What can hang from each mark:
bifi: femevar
zudev: mokir
mokir: fuzi zudev
tadep: zagu
zagu: fuzi tadep
femevar: bifi marik
kago: fuzi tadep
fuzi: bifi kago mokir
marik: fuzi

Each row was made from one small tree. Brackets hold a mark, then the marks that hang from it, in alphabetical order. Every link used is in the known rows. Write each row's tree.
In the rows, 128 means zero.
Known rows:
[bifi femevar]: [112 158 128 117  87 145 145 173  87 125 143 144 158 154 110  81 101 174
 142 116 119 111  83 117]
[zagu [fuzi kago]]: [103 153 135 134  89 161 143 141 163  76 135 120 114 176 144 129  94 132
 101 159  99  90 104 163]
[zudev [mokir [fuzi bifi]]]: [135 103 144 114  59 135 114 166  70  86 152  95 148 133 110 162 101 129
  95  93 104  94 131 155]
[mokir [fuzi [kago tadep]]]: [100 116 130 101  96 158 125 141 110 118 138 104  90 148 137 136 111 142
  77 112 127 100 114 177]
[fuzi bifi [kago tadep]]: [ 91 116 111  69  79 135 113 140 120 111 161 106 110 118 148 132  85 108
  98 167 137  81 150 170]
[zudev [mokir [fuzi [bifi femevar]]]]: [131 114 145 110  53 137 120 170  58  92 151  99 154 143 108 151 101 143
  99  86 105  90 123 152]
[tadep [zagu [fuzi mokir]]]: [128 145 144 162 115 198 115 144  96  95 139 120  94 154 120 119 114 133
 105 124  86 111  81 155]
[zudev [mokir [fuzi kago]]]: [134 119 147 130  74 142 129 166  75  82 151  90 139 130 121 173 106 137
  77  93 105  95 121 168]
[kago tadep]: [114  95 122 100 102 156 108 139 131 121 170 141 142 134 114 129 134 153
 122 168 135 106 110 129]
[femevar bifi]: [139 117 141 146  84 124 120 159 144 125 140 125 148 141 131 128 108 114
 140 111  97 129  93 184]
[kago [fuzi mokir]]: [ 88 157 142 139 108 165 103 152  63 111 134 157 121 160 137 118 100 134
 102 138 130 111 111 134]
[tadep [zagu fuzi]]: [134 136 141 157 109 206 119 144 106  97 135 116 101 153 110 105 112 120
 112 112  90 122  79 145]
[zagu fuzi tadep]: [125 114 120 133  79 167 121 158 148  74 145 137  79 170 116 129 122 172
 110 166  70  83  95 138]
[kago fuzi]: [ 98 144 140 132  97 177 110 152  78 116 129 149 130 157 123  97  97 116
 113 119 136 128 109 118]
[zudev [mokir fuzi]]: [140 108 149 132  72 143 121 168  75  86 152 100 152 136 107 166 114 143
  93  92 103 102 116 151]
[marik [fuzi bifi kago [mokir zudev]]]: [ 73 149 148 119 112  92 123 160  73  98 165 131 122 162 172 155  80 139
  90 162  94  76 149 172]
[fuzi [kago tadep] mokir]: [ 91 144 124 116 118 133 119 144 108 104 171 126 104 127 162 167 116 159
  78 188 124  75 123 185]
[mokir [fuzi bifi kago] zudev]: [ 99 114 131 121  70 158 117 142  45 107 126  83 106 160 117 164  94  99
  69 107 133  74 161 178]
[marik [fuzi [bifi femevar] kago mokir]]: [ 66 169 147  98 109  87 135 169  83 108 163 141 119 168 182 118  72 166
 103 150  90  82 125 170]
[fuzi kago]: [110 149 121 125 108 140 140 159 122 100 146 111 121 117 144 128  89 120
  99 140 121 108 115 162]
[femevar bifi marik]: [143 105 146 169  58  78 101 162 156 116 145 112 154 142 155 135  99 110
 155 120 109 140  94 181]
[marik [fuzi mokir]]: [ 89 146 152 131 137  94 125 166 104 104 165 157 136 165 163 128 103 172
 116 154  83 106 105 143]
[femevar bifi [marik [fuzi kago]]]: [117 119 164 167  71  55 112 166 156 110 153 115 142 162 191 139  87 123
 138 122  91 136 101 199]
[mokir fuzi zudev]: [117 105 138 148  89 168 117 146  52 112 127 107 131 171  92 158 122 126
  87 100 127  95 130 149]

Write each row's tree:
[ 95  98 132 107  68 166 110 133  50 113 138  86 105 164 115 170 108 109
  65 123 142  66 164 179]
[mokir [fuzi bifi [kago tadep]] zudev]
[ 99 145 130 128 125 159 116 141  88 108 169 116  86 120 157 161 118 151
  72 170 119  82 113 189]
[fuzi [kago [tadep zagu]] mokir]
[101 127 120 121  91 119  98 152  52 100 155 124 140 140 124 164  96 117
 108 172 119  65 156 153]
[fuzi bifi [mokir zudev]]
[105 109 135 124  53 145 111 151  30 117 126 101 133 181 102 141 100 126
 102  98 135  82 142 148]
[mokir [fuzi [bifi [femevar marik]]] zudev]
[ 74 161 140 117  72 142  97 157  43 117 134 151 123 170 146  98  79 134
 117 136 137 100 122 134]
[kago [fuzi [bifi [femevar marik]] mokir]]
[102 105 138 134  86 177 120 136  58 113 136  94 109 167 111 176 125 128
  61 119 140  79 143 174]
[mokir [fuzi [kago tadep]] zudev]
[ 84 141 145  94  97  98 131 172  96 116 157 149 147 170 149  89  80 157
 136 128  93 108 114 130]
[marik [fuzi [bifi femevar]]]
[112 128 166 172  79  47 108 165 145 108 157 120 135 164 199 153  90 135
 130 135  88 124 102 209]
[femevar bifi [marik [fuzi kago mokir]]]
[122 141 136 139  96 198 120 142 102  95 134 100  84 145 127 109  91 104
 100 116  95 108  99 165]
[tadep [zagu [fuzi bifi kago]]]
[117 104 141 137 104 201 101 126  97 110 164 129 113 160 107 146 145 150
  99 162 117  91 105 147]
[kago [tadep [zagu [fuzi [mokir zudev]]]]]
[136 109 152 131  75 166 119 158  65  89 158  85 125 129 115 173 117 139
  71  92 107  96 118 172]
[zudev [mokir [fuzi [kago [tadep zagu]]]]]
[122 151 145 173 111 204 121 142  78  89 138 106  89 157 125 140 110 123
  84 129  93  97  96 170]
[tadep [zagu [fuzi kago [mokir zudev]]]]
[ 75 157 144  93  97  98 140 169  99 112 156 135 128 164 169  99  68 150
 114 131  96  99 122 154]
[marik [fuzi [bifi femevar] kago]]
[ 94 165 137 141 101 149 136 141 146  72 142 127 105 178 157 148  98 149
  90 179  92  73 106 178]
[zagu [fuzi kago mokir]]
[ 87 135 119  91 100 143 100 137  79 109 168 105  80 115 164 154  93 123
  77 173 123  66 143 196]
[fuzi bifi [kago [tadep zagu]] mokir]
[110 128 127 118 110 176 122 142 111 114 160 105 100 116 137 132 113 128
  88 142 129 105 110 167]
[fuzi [kago [tadep zagu]]]
[117 121 126 156  85 165 113 157 107  68 150 138  80 183 117 169 133 183
  92 189  69  55 111 151]
[zagu [fuzi [mokir zudev]] tadep]
[ 85 148 138 111  60 154 103 157  59 121 128 145 133 167 133  78  75 118
 128 117 143 116 120 117]
[kago [fuzi [bifi [femevar marik]]]]
[119 118 167 173  79  46 100 166 145 111 158 129 147 169 187 146  98 139
 145 132  85 130  97 193]
[femevar bifi [marik [fuzi mokir]]]
[ 97 160 144 132  80  96 140 178  96 116 153 139 154 169 150  90  87 180
 140 125 117 117  87 127]
[bifi [femevar [marik [fuzi kago]]]]
